Known rows, with every step that occurs:
X/M/C: -17  -19  19  -6  1  3  -11  -7  19  12  2  42  2  -19  40  22  2  -18  -41  15  4  16  3  -9  40  -7  -32  20
C/F/E/S/V: -14  20  9  4  -14  24  5  -4  6  17  1  48  -5  -22  -7  7  0  -2  -14  16  7  22  -8  29  24  -4  -7  12
E/S/V: -17  13  9  -17  -8  17  19  -7  -4  1  7  56  4  -23  8  9  -10  -12  -17  6  9  14  1  16  34  -4  -7  13
U/E/S/V: -24  19  10  -12  -2  16  24  -7  25  9  10  55  3  -22  17  13  3  -8  -16  10  13  14  -1  -1  33  -2  -21  0
U/E: -27  19  13  -6  2  1  -5  -9  30  14  1  36  6  -15  26  15  14  -14  -23  17  10  13  1  -8  36  -1  -21  12
U/E/F/T: -25  43  8  -7  1  10  -20  2  27  36  0  47  -3  -13  -7  13  11  -10  -32  26  4  22  -4  -7  27  0  -11  25
S/E: -15  13  9  3  -12  9  10  -8  25  -8  0  30  5  -11  -16  8  14  -23  -17  22  0  16  -1  16  32  -3  -5  18
M/C/F: -19  -1  11  -9  -11  1  -17  -4  3  25  -1  49  8  -3  19  18  11  -16  -36  21  3  20  -2  15  33  -4  -19  28
Q/C: -17  34  9  -8  2  2  -11  -10  18  6  7  37  15  -22  7  19  0  -17  -30  11  0  15  -7  9  48  1  -10  31
C/F/E/D/X/A: -7  53  13  5  1  3  -11  -16  0  45  -11  32  -20  -1  43  7  3  -11  -25  -8  -9  19  -5  27  35  1  -9  36
S/E/F/C/Q/X: -8  17  13  5  4  10  -8  1  31  8  0  42  -6  -39  -28  4  17  -20  -20  18  1  8  11  30  30  7  8  17
D/X: -23  23  17  -17  1  0  -11  -14  -4  12  -12  36  1  -10  48  6  -7  -18  -24  -5  -1  9  5  19  42  11  -7  23
A/X/M/C/F/E/D: -19  1  17  32  4  14  -23  -4  58  21  19  31  -16  -18  12  16  17  -11  -50  19  5  24  -3  -9  21  -17  -25  18
A/X/M: -27  -2  27  4  1  3  -7  -9  25  -18  13  31  4  -30  42  13  4  -16  -40  8  10  16  6  -8  21  -11  -13  8
V/S/E/F/C: -15  39  2  7  -3  7  14  -3  40  9  -3  29  -8  -12  -63  4  -8  -10  -30  24  -2  2  3  31  16  8  14  26
C/Q: -14  5  14  -12  -1  6  -9  -8  6  -1  10  39  7  -31  35  7  16  -17  -21  8  12  17  4  8  43  0  -2  7
X/M/C/F: -18  -24  22  -5  -6  4  -24  -5  10  21  0  48  1  -12  38  22  8  -15  -45  22  4  21  0  5  32  -1  -31  25
C/F: -20  6  15  -11  -10  4  -21  -8  -7  13  -3  43  8  -8  15  11  8  -14  -29  17  6  19  -1  23  28  3  -4  30
E/D: -14  17  8  -8  6  8  -13  -12  12  18  10  38  -5  -9  -3  8  1  -18  -33  5  7  11  2  1  44  -3  -6  36
U/E/D/X: -25  34  13  -6  17  5  -11  -15  35  31  2  37  -12  -3  42  8  6  -17  -31  -6  4  7  4  -4  45  13  -18  23
A/X/M/C/Q: -21  -19  23  6  3  5  -3  -4  39  -15  25  40  3  -40  66  18  20  -19  -42  10  12  21  7  -14  34  -17  -23  -11
S/V: -17  1  9  -14  -5  9  -4  -8  4  5  5  38  12  -18  10  14  -18  -13  -15  4  11  14  6  24  30  3  -4  17
Q/X: -18  15  19  -19  4  -2  -24  -7  -2  8  -8  42  10  -26  30  15  -5  -21  -30  12  6  10  4  14  41  0  -11  35
U/E/F: -25  21  15  -12  2  9  -8  -3  44  34  -1  48  2  -18  -3  9  11  -14  -28  16  3  13  3  -13  32  4  -9  12
M/X: -22  -12  11  -16  -4  -1  -13  -8  -11  11  -20  49  5  -12  39  7  7  -24  -14  14  1  21  2  17  44  -5  0  18
F/C: -19  21  6  3  3  -4  -12  -10  0  3  -1  27  1  -12  2  10  -1  -6  -23  11  6  6  9  18  29  -3  -6  32
M/C/A: -12  5  12  -10  -6  -4  -7  -9  20  10  -3  36  16  1  49  7  9  -23  -23  3  -2  13  3  8  45  -6  -21  14
F/E/S/V: -13  26  5  3  -7  23  18  -5  17  7  3  42  -4  -28  -4  7  -7  -5  -9  11  7  18  -5  13  33  -9  -8  7

Rows:
-6  27  21  -23  2  -9  -5  -8  -14  5  -2  46  8  -39  78  19  10  -23  -24  1  5  17  4  18  47  -10  -12  19 -> C/Q/X/A
-20  1  32  6  -1  1  -7  -13  31  -25  11  25  11  -17  71  0  9  -19  -31  -3  5  14  8  -1  25  -7  -13  4 -> C/A/X/M
-18  -2  22  10  0  8  -28  -7  24  34  -13  33  -13  -13  59  14  0  -10  -36  11  -5  20  -2  16  35  7  -31  18 -> D/X/M/C/F/E
-28  4  19  12  -7  4  -27  0  10  1  15  43  0  -12  39  24  15  -11  -54  31  7  33  -4  6  11  -16  -27  25 -> A/X/M/C/F/T
-17  26  21  24  -1  6  15  -6  70  -20  10  17  -6  -15  -6  -8  -1  -14  -37  9  -2  2  9  23  2  4  7  4 -> V/S/E/F/C/A/X/M
-10  -15  30  -11  6  -4  -26  -8  19  8  -6  41  12  -16  85  14  -1  -26  -38  4  -1  10  6  5  49  0  -36  24 -> Q/X/M/C/A
-16  -2  20  5  -4  23  1  -6  17  30  -5  52  -16  -19  49  12  -8  -5  -28  5  -2  21  -3  23  31  7  -32  7 -> D/X/M/C/F/E/S/V
-20  -9  24  -10  6  2  -14  -11  15  18  -7  40  -5  -13  72  18  -8  -19  -39  -1  -3  11  8  3  45  6  -31  19 -> D/X/M/C
-11  -18  23  -5  -2  -1  -14  -10  25  6  1  35  10  -8  70  9  6  -21  -33  3  -1  14  4  -3  45  -3  -33  14 -> X/M/C/A
-24  9  22  23  -8  16  6  -2  37  4  12  47  -13  -29  28  14  26  -7  -45  27  2  26  -10  -10  20  -25  -30  2 -> A/X/M/C/F/E/S
-14  9  11  -21  -7  -11  6  -12  -26  16  -25  49  3  -9  70  11  8  -24  -11  6  -6  24  0  20  44  -16  -7  20 -> M/X/A
-14  12  7  3  5  0  -11  -8  0  -5  11  31  1  -28  23  8  14  -8  -19  5  13  11  11  18  35  -2  -1  14 -> F/C/Q
-6  -5  24  9  9  13  -15  0  35  3  3  41  -12  -47  -6  6  11  -19  -30  18  2  8  13  19  29  9  -4  15 -> S/E/F/C/Q/X/M
-12  -10  25  1  18  -1  -31  -7  3  -7  6  36  -4  -48  57  14  6  -11  -35  7  14  8  15  15  38  4  -17  24 -> F/C/Q/X/M
-12  15  10  -3  5  7  -13  -3  14  15  7  42  -4  -31  -9  4  12  -8  -23  5  6  8  13  13  31  5  9  14 -> E/F/C/Q
-20  21  9  4  11  7  -10  -2  41  25  9  42  -6  -31  0  5  24  -5  -23  9  9  9  11  -3  30  5  -4  1 -> U/E/F/C/Q
-24  -5  21  27  -6  9  -17  -2  48  7  9  30  -4  -25  29  19  18  -9  -42  26  4  27  -3  -2  17  -17  -25  7 -> A/X/M/C/F/E
-20  8  25  21  4  -6  -9  -14  28  -29  12  16  4  -15  60  0  8  -10  -29  -5  6  6  16  9  16  -7  -12  11 -> F/C/A/X/M
-16  31  8  -8  -9  14  16  -2  45  12  -3  37  -2  -15  -50  5  -7  -20  -33  26  -3  9  -4  21  24  9  13  18 -> V/S/E/F
-19  22  29  11  3  1  -8  -14  47  -26  19  25  18  -24  62  8  7  -21  -36  -4  -1  15  0  0  35  -4  -15  10 -> Q/C/A/X/M
-13  -1  15  -17  6  0  -20  -2  12  13  3  51  9  -37  50  21  12  -25  -32  13  8  16  4  8  52  -6  -20  15 -> M/C/Q/X
-13  17  11  -4  -12  16  7  -2  38  14  -4  42  1  -16  -47  4  10  -24  -21  21  -5  15  0  12  28  3  6  15 -> S/E/F
-17  28  5  -3  -8  6  18  -7  32  -10  0  27  3  -11  -19  8  -3  -19  -28  26  4  11  -6  25  27  3  2  20 -> V/S/E
-27  -10  22  7  0  1  -2  -6  36  -8  14  37  4  -25  44  22  7  -19  -45  15  7  17  6  -16  26  -18  -27  6 -> A/X/M/C
-14  11  23  14  11  16  -35  -13  21  36  -3  29  -26  -12  36  3  -2  -10  -38  -1  -2  17  -1  16  35  16  -15  32 -> C/F/E/D/X/M
-10  -4  20  14  12  12  -47  -2  34  43  1  41  -17  -24  20  22  5  -15  -50  22  2  19  -3  5  39  -4  -33  41 -> Q/X/M/C/F/E/D
-18  50  7  -1  -5  6  -34  -4  -8  15  8  43  11  -9  1  22  6  -9  -39  28  0  30  -16  30  34  3  -9  50 -> Q/C/F/T
-17  22  8  -2  2  4  -13  -5  10  24  -4  38  -4  -16  -28  5  -1  -8  -26  9  0  5  11  13  24  2  5  32 -> E/F/C
-18  9  24  8  -3  16  -5  -6  15  31  -10  50  -21  -17  56  10  10  -8  -38  12  -7  20  -9  8  39  1  -34  15 -> D/X/M/C/F/E/S
-8  16  7  11  -3  14  5  -2  36  4  7  36  -7  -27  -42  0  22  -16  -14  16  1  12  9  23  24  4  12  8 -> S/E/F/C/Q
-19  -6  21  0  24  10  -14  -11  57  31  17  45  -19  -22  84  16  19  -19  -44  -7  9  13  7  -20  55  10  -39  0 -> U/E/D/X/M/C/Q
-10  -5  27  -4  18  7  -33  -2  15  14  2  47  -9  -51  24  9  1  -13  -38  6  6  6  17  12  34  9  -6  22 -> E/F/C/Q/X/M
-16  -15  25  -11  8  -1  -25  -5  15  15  -5  47  4  -31  54  27  -4  -22  -46  16  4  12  5  -2  45  -4  -36  30 -> Q/X/M/C
-17  30  11  5  -12  18  1  -5  4  17  -3  46  -9  -19  -2  5  19  -5  -24  26  1  22  -13  12  30  -9  -9  19 -> C/F/E/S
-14  12  4  5  -14  22  9  0  20  28  2  54  -3  -16  -4  15  3  -5  -19  22  3  24  -9  21  29  -10  -21  9 -> M/C/F/E/S/V
-12  -27  20  -6  4  7  -10  -5  22  5  14  45  1  -35  58  19  15  -18  -38  10  10  19  5  -10  48  -6  -28  0 -> X/M/C/Q
